What can hang from each mark:
Y: W
M: P V
N: E
W: Y
H: E P
V: M
P: A H M
E: H N Y
A: P

Each row was made from one small tree. The marks that hang from a mark follow it in brackets, in alphabetical order. Every link used is in the known rows. Write each row's tree.
In the rows, zero is written as 128.
Known rows:
E(N Y(W)): [ 80  59 147  68 100 121  65 126 186 120 151  86  99  80 104 137 135  79
 193 105  87 183]
E(H(P(M)) N): [ 92 126 126 122 118 116  77 199 141 126 119  99 106  79 167 114 135 107
 116 103  96 102]
V(M): [104 163 139 124 101 167 117  68 138 145 143  97 123 129 148 134 138 161
 175  80 128 120]
P(A H M(V)): [173 109 114  89 150 113 177 102 105 139 155 163 144 142 116 119 148 193
  77 169 149  91]
N(E(H(P))): [115 124 165 169  93 154  81 167 127 118  97 131 107  91 161 141 126  79
 169 115 122 117]
E(Y): [ 88 109 129 103 107 153 104  98 156 146 141  92 114 105  90 149 135 119
 196 120 131 152]
E(H(P) N Y): [ 67 109 124 138 111 121  76 202 163 129 120  85 121  72 120 156 135  68
 149 113  93 141]
P(A H M): [149 111 114  95 138 113 143  95 117 138 156 118 125 134 123  86 132 177
  97 152 149 114]
H(E P(M)): [119 166 126 152 126 154 127 134 118 126  93 135 131 126 175 103 151 126
 115 115 119 111]
H(P): [106 140 129 135 105 156  89 113 128 145 119 130 128 106 167 157 138 140
 169 138 109 104]
E(H Y): [ 78 109 128 112 104 147 105 141 139 139 137  80 111 106  87 153 114  89
 210 108 140 149]
V(M(P(A H))): [178 161 114 138 150 113 166  65  98 150 174 130 148 159 131 111 117 193
  89 139 141 115]
N(E(H Y(W))): [103  50 177 114  84 149  87 150 146 104 138  96  82  76  94 131 117  26
 223  90 126 191]
P(A H(E) M(V)): [179 141 113 120 159 112 200 115  93 120 121 177 160 178 128 105 145 166
  60 151 158  98]
E(H N Y(W)): [ 71  58 141  78 100 113  67 169 166 113 150  73  98  80 100 137 109  50
 204  90  93 180]
V(M(P(A H(E)))): [183 194 111 169 159 112 186  79  94 133 136 143 163 193 145  98 114 168
  69 122 151 122]
V(M(P(H))): [174 156 112 135 131 139 154  64  95 135 162 123 129 119 142 112 117 188
 108 121 123 125]
W(Y): [118 110 132  65 100 160  85  92 143 124 148  97 116 165 113 125 120 170
 211 131 137 129]
E(H(P(M)) N Y): [ 77 104 119 124 124 117  90 214 158 132 131  78 104  60 113 116 150  75
 119 105  97 140]
M(P(A H(E)) V): [206 163 110 139 171  93 196  97  81 130 123 207 174 200 127 142 112 172
  78 180 159  95]
H(E(N)): [ 96 155 141 123 113 120  86 131 168 112  89 116 129 152 158 129 122 111
 149  92 115 123]
A(P(H(E(Y)) M)): [108 127 124 176 142 143 151 150 144 114 125  93  97 119  98  89 126 127
  62 120 144 173]
P(M(V)): [134 121 135  79 125 144 143 103 121 142 139 151 117 125 126 144 150 175
 148 131 135  96]
E(H): [ 94 129 137 111  99 143  94 126 120 133 125 104 115 129 140 148  95 120
 207 110 139 114]

Which tree is each row?
[ 85  74 133 124  94 150  91 158 120 128 146  94 117  65 128 150 118  53
 208 123  97 168]	E(H(P) Y(W))
[181 155 112 142 141 121 149  94  94 110 110 154 140 151 149 108  95 150
 110 146 135 127]	M(P(H(E)))
[107 151 118 162 152 126 150 150 138 147 114 118 144 141 111 112 166 101
  96 129 139 141]	H(E(Y) P(A M))
[155 112 113 114 145 138 201 125 111 109 120 147 139 117  89 113 163 130
  79 133 138 138]	P(H(E(Y)) M(V))
[143 183 126 135 147 120 141  64 120 170 164 127 137 179 130 136 121 180
 137 119 150 111]	V(M(P(A)))
[181 163 111 147 162  94 159  94  94 126 123 162 157 192 136 109  95 157
  91 162 156 118]	M(P(A H(E)))
[201 129 113 108 161  96 174  85  89 149 156 196 159 166 116 155 112 195
  97 196 148  92]	M(P(A H) V)
[119  70 131 104 114 115 111 138 159  84 125 101 124  92 118  99 126  67
 129 106  88 192]	P(H(E(N Y(W))))
[129 135 122 128 145 119 151 170  95 153 136 160 144 139 143 154 146 139
 112 152 141  74]	E(H(P(A M(V))))
[196 124 112 100 144 121 162  87  84 132 147 189 142 131 128 154 113 189
 114 179 129  99]	M(P(H) V)
[144 170 123 152 155 127 173 140 107 142 105 185 165 170 154 139 167 142
  81 147 141  82]	H(E P(A M(V)))
[ 88 100 136 132 111 127  85 165 167 105 109 114 128  87 146 131 144  44
 149 104  73 178]	H(E(N Y(W)) P)
[165 151 126 102 159 103 150  87 109 166 151 192 148 186 112 181 118 180
 145 177 153  87]	M(P(A) V)
[102  59 169 146  84 156  84 173 137 109 125 109  95  52 119 138 130  19
 197 107 105 179]	N(E(H(P) Y(W)))
[140 140 122 120 146 128 151 128 115 162 138 174 147 140 143 152 171 171
 101 166 135  74]	H(P(A M(V)))
[114 113 119 127 126 112 123 146 165 100 107 100 133 110 111 109 133  94
 102 111 109 163]	P(H(E(N Y)))
[144 112 130 135 138 141 153 130 119 127 149 149 101 116 126 133 126 196
  67 155 138 110]	A(P(H M(V)))
[131 136 122 127 123 113 108 131 146  92  95 124 138 130 158 102 119 127
  99 115 108 125]	P(H(E(N)))
[178 133 112 116 153  96 136  82 103 145 155 149 140 159 123 122  97 181
 112 179 147 113]	M(P(A H))
[151 146 129 168 146 141 173 143 114 110 115 162 121 150 140 116 125 170
  47 138 148 118]	A(P(H(E) M(V)))
[146 115 160 148 115 148 131 184 106 119 108 166 109  86 149 138 157 101
 122 124 126  94]	N(E(H(P(M(V)))))
[ 94  92 169 136  91 151  97 158 153 122 118  91  93  93  83 138 126  58
 195  93 145 162]	N(E(H Y))
[ 79 133 134 126 119 120  99 148 187 118 101  94 124 129 106 131 142  81
 147  93 115 158]	H(E(N Y))
[154 142 115 126 149 112 164 107 110 119 121 133 142 169 136  73 128 152
  77 132 154 119]	P(A H(E) M)
[ 89 125 134 180 134 118 109 176 183 104 108  93 108 121 106 119 116 105
  67 114 118 175]	A(P(H(E(N Y))))
[ 66 102 130 103 110 118  78 178 175 126 131  70 108  96  94 145 116  78
 179  97 116 154]	E(H N Y)
[115 176 126 171 132 132 122 124 126 142  95 149 160 176 167 143 133 120
 131 139 136 104]	H(E P(A))
[119 152 136 188 123 143 123 125 131 110 106 124 116 154 153 122  89 149
  98 127 143 139]	A(P(H(E)))
[139 129 131  86 143 122 155 101 125 156 152 160 137 161 113 144 154 178
 128 146 156  89]	P(A M(V))
[168 151 116 132 148  91 121 128 126 100 105 149 136 144 153 103 100 137
  81 132 108 129]	M(P(H(E(N))))
[180 188 113 164 141 137 175  75  90 116 126 136 146 152 158  98 114 165
  87 102 127 130]	V(M(P(H(E))))
[ 79 116 122 148 107 152 102 167 130 141 129  93 123  83 115 161 128  81
 180 126 116 138]	E(H(P) Y)
